Each row was made from one walk, in order. Every step used is in the known rows, and no mark comes twice. Write each row's walk.
Known rows:
X, E, A, S: [ 2.517 -3.730 -2.162 -0.667 -1.251 -0.428  1.314  0.476 -2.837  1.147
  2.174  0.619  1.100  2.239  2.352 -1.960 -3.265 -1.723]
E, P, S: [-1.328 -1.136 -0.466  1.707  0.952 -0.158  0.223  0.720 -2.586 -1.419
 -0.605  1.231 -1.747 -2.737 -0.786  2.115 -2.636 -2.113]
E, P, S, Q: [-0.701 -0.241 -0.505  0.417  0.840 -0.406 -1.379  1.876 -2.689 -1.135
 -2.785  0.846 -2.091 -3.922 -1.627  1.014 -1.048 -3.185]
S, P, Z, X, E: [ 1.051  1.482  0.552  2.232  0.820  2.469  1.162 -1.710  1.781 -1.208
  3.174 -0.450 -0.759  2.771  1.142  3.061  3.467  2.869]
P, S, Q: [ 0.611  0.242 -0.766  0.776  2.647 -0.689 -2.131  4.602 -0.755 -1.180
 -2.336  0.235 -3.017 -1.772 -1.257 -0.826  0.868 -2.762]
X, E, Q, S, P: [ 0.776  1.080 -2.217  0.667  0.191  0.501  1.615  2.479  0.146  1.145
  2.438  4.611 -0.322  0.593  3.206  2.630  0.308  0.305]
Z, X, E, A: [-0.161  0.691 -2.342  1.769 -2.003  2.850 -0.795 -1.664 -0.501  1.027
  3.496 -2.827 -1.943  1.945  0.407  1.638 -1.001  0.896]
P, S: [-0.228 -0.786 -0.720  2.362  2.728 -0.326 -0.110  3.200 -0.688 -1.422
  0.388  0.778 -2.468 -0.336 -0.376  0.647 -1.137 -1.543]
S, P, Z, X, E, Q: [-0.307  3.581  0.590  2.085 -0.291  3.241  0.835 -0.885  2.519 -0.111
  1.559 -0.870 -1.110  2.191  1.830  3.621  3.548  2.844]
A, S, Q, E, X: [ 0.940 -1.889  1.485 -2.651  0.526 -2.305  0.885 -1.309 -1.092 -0.395
 -2.870 -0.052  2.468 -3.024  0.808 -1.863 -0.425 -2.863]
P, Z, X, E, Q, S: [-0.955  3.652 -0.152 -0.980 -1.706  2.342 -2.207 -0.566  1.785  0.153
  0.936  0.712 -0.375  1.379 -1.787 -1.011 -1.178  4.875]
Q, S, P, Z, X: [-2.776 -1.253 -0.358  1.369  2.154  0.355 -0.064 -0.880  1.754 -0.863
  4.921  1.992  0.145  2.088  0.888  1.333 -1.533  3.940]
S, Q, E: [ 0.622  0.990 -0.207 -0.488  0.817 -2.193  0.076  0.979  1.566  0.964
 -2.597 -0.905  0.922 -1.247 -1.265 -0.560  2.788 -2.197]
S, P: [-0.514 -0.704 -0.490  5.823  3.086  1.092  3.519 -0.478  0.835 -0.252
  3.463 -0.525 -0.559  2.253  3.596  4.515  1.646 -1.282]
P, Z: [-0.588  1.356  1.097  2.701  1.070  0.791  0.057 -0.725  0.961  0.465
  0.007 -1.577  0.758  3.441 -1.375 -2.700 -1.845  1.932]
P, S, Q, E, A: [-0.432 -0.914 -0.387 -2.031  0.719 -2.276 -2.638  4.255 -0.030  0.542
 -3.129 -1.474 -1.997 -1.364 -1.274 -2.011  1.368 -2.770]
A, S, Q, E, X, Z: [ 2.351 -2.407  2.533 -1.174  0.229 -2.295  1.433 -0.729 -1.401 -1.081
 -2.630  1.303  2.528 -2.501 -0.800 -4.210  0.013 -1.690]
P, Z, X, E: [ 1.259  2.821  0.326  0.341 -1.039  2.464 -1.029 -1.786  1.055 -0.780
  1.547 -0.973 -0.327  2.338 -2.280 -0.665  0.337  3.999]
Z, X, E, A, S: [ 0.477 -1.035 -1.975 -0.145 -2.304  2.243 -0.287 -1.944 -1.008 -0.025
  3.250 -1.525 -0.587  0.788  0.841  1.141 -2.025  0.634]
E, P: [-1.717 -0.438 -0.678  3.714  0.247  0.611  1.781 -2.117 -2.102  0.216
  0.432 -0.071  0.200 -1.070  0.004  2.512 -3.317 -1.936]

Write each row's walk:
[-4.412  2.345 -0.362  2.278  0.616  1.101  0.145  1.634  2.351  1.773
  0.503  1.347  0.019  1.343  2.563  1.368 -1.799  1.772] -> E, Q, S, P, Z
[ 1.146  1.185  2.315  1.427  0.566 -1.320 -0.158 -0.167 -0.427  1.335
 -3.166 -1.354 -0.132 -0.950 -1.794 -3.654  2.988 -1.683] -> S, Q, E, X, Z
[-2.036 -2.152 -0.289  1.599  2.922 -0.895  0.731  0.279  1.093 -0.210
  4.434  2.978  0.909  2.657  1.434  0.037 -1.901  2.787] -> Q, S, P, Z
[ 1.665 -2.461  0.331 -3.085  0.608 -2.896  1.500  0.084  0.202 -1.283
 -2.150  1.336  3.465 -2.847 -0.103 -1.257 -0.218 -2.298] -> A, S, Q, E
[-0.314  0.634  0.202  2.114 -0.385  2.638  0.242 -1.649  1.232  0.384
  3.086 -2.571 -1.018  4.091  1.907  1.782  2.073  2.352] -> S, P, Z, X, E, A
[-0.598 -1.347  0.494 -1.834 -0.108 -2.963  1.498 -0.254 -0.133 -0.923
 -1.212  1.581  0.657 -3.103 -1.547  2.306  0.359 -1.415] -> Q, E, P, S
[ 0.094  1.394  0.976 -2.305 -0.604 -2.018 -0.859 -0.360  0.671  0.769
 -4.390 -0.691  1.534 -2.131 -2.771 -1.532  1.913 -1.205] -> S, Q, E, P, Z
[ 0.152  0.499  1.187 -1.399  1.863 -1.842 -2.218  2.807 -0.686 -0.028
 -3.806 -0.719 -2.590 -2.821 -1.226 -1.194  2.521 -2.850] -> P, S, Q, E, X
[-1.300 -3.636  1.209 -2.439 -1.263 -2.519  1.700 -1.731  1.561  1.303
  0.249 -2.000  3.342  2.148  1.717 -1.524 -0.715  0.161] -> Q, E, A, S, P, Z
[-0.638  2.344  0.965 -2.610 -1.533 -0.677 -1.849 -1.542  1.296  0.079
 -3.719 -1.823  0.761 -2.831 -3.399 -0.250  2.447 -0.053] -> S, Q, E, P, Z, X
[ 2.612 -4.149 -1.822 -0.143 -0.609 -0.128  2.336  0.381 -2.225  0.898
  3.142  0.824  0.959  2.454  3.905 -0.142 -1.434 -1.624] -> X, E, A, S, P
[ 1.090 -0.061  0.799 -1.274 -0.608  1.460  2.014 -1.175  1.120 -1.944
  0.962  1.635  1.715 -0.241  2.663  2.133  0.535  1.650] -> A, S, P, Z, X, E, Q
[-1.743 -3.451 -1.196  0.439 -0.837 -0.339 -0.979  0.502 -1.808  2.072
 -1.063 -3.618  1.099  1.195  1.919 -3.482 -4.811 -3.251] -> E, A, S, Q
[ 0.559  0.157  0.299 -1.671 -2.478  1.935 -1.529 -2.023  0.089 -0.286
  1.167 -1.938  0.669  2.491 -1.126 -2.613 -2.145  3.380] -> P, Z, X, E, A, S
[ 1.641  0.052  2.117 -0.014  1.596 -1.897 -1.675  3.386 -1.112 -0.889
 -3.311  0.568 -2.583 -2.359 -2.581 -3.607  2.961 -1.709] -> P, S, Q, E, X, Z
[-1.902 -2.672  1.197 -2.798 -2.159 -1.320  0.846 -2.745  2.184  0.690
  0.769 -3.028  2.560  1.455  0.995 -0.227 -0.200  1.198] -> Q, E, A, S, P, Z, X
[ 3.065  0.199 -0.415 -0.402 -0.905  0.299  1.209 -0.879 -2.324 -0.145
  0.600  2.742  0.741  0.442 -1.081 -0.426 -0.758  0.710] -> X, E, P, Z
[-5.155  3.319 -0.410  1.932 -0.234  2.260 -0.780  0.508  3.011  1.184
  1.136  0.475 -0.762  0.691  2.041  2.696 -1.440  2.922] -> E, Q, S, P, Z, X
[-0.237  1.676  1.361  0.198  0.768 -1.269 -0.765 -0.671 -0.028  2.209
 -3.627 -2.670 -0.183 -1.335 -0.308 -1.323  2.579 -2.857] -> S, Q, E, X
[ 0.860  1.826 -1.162 -0.409 -0.282  0.466  0.688  2.335  0.774  1.125
  1.691  4.225  0.130  1.473  2.125  0.669  0.269  1.913] -> X, E, Q, S, P, Z
[ 3.739 -0.525 -1.582 -1.650  0.083 -0.606 -0.348  2.486 -3.436 -1.220
 -0.901  3.731 -1.788 -2.945 -1.036  0.789  1.019 -2.337] -> X, E, P, S, Q
[ 1.055  0.866  0.281 -2.709 -2.434  1.679 -2.797 -1.139  0.115 -0.122
 -0.592 -2.282  0.345  1.516 -1.822 -3.575 -0.802  2.658] -> P, Z, X, E, A, S, Q
[ 1.586  1.699 -1.623 -1.114 -1.173  1.965 -1.903 -0.045 -1.535 -2.014
  0.308  0.764 -2.933 -3.467 -1.994  3.212  1.704 -0.099] -> Z, X, E, P, S, Q
[-1.556  0.943  1.519 -1.955 -2.049 -1.099  0.691 -3.822  1.617 -0.284
 -0.932 -0.828  1.844 -1.384 -2.937  1.514  0.301  1.873] -> Q, E, P, Z, X
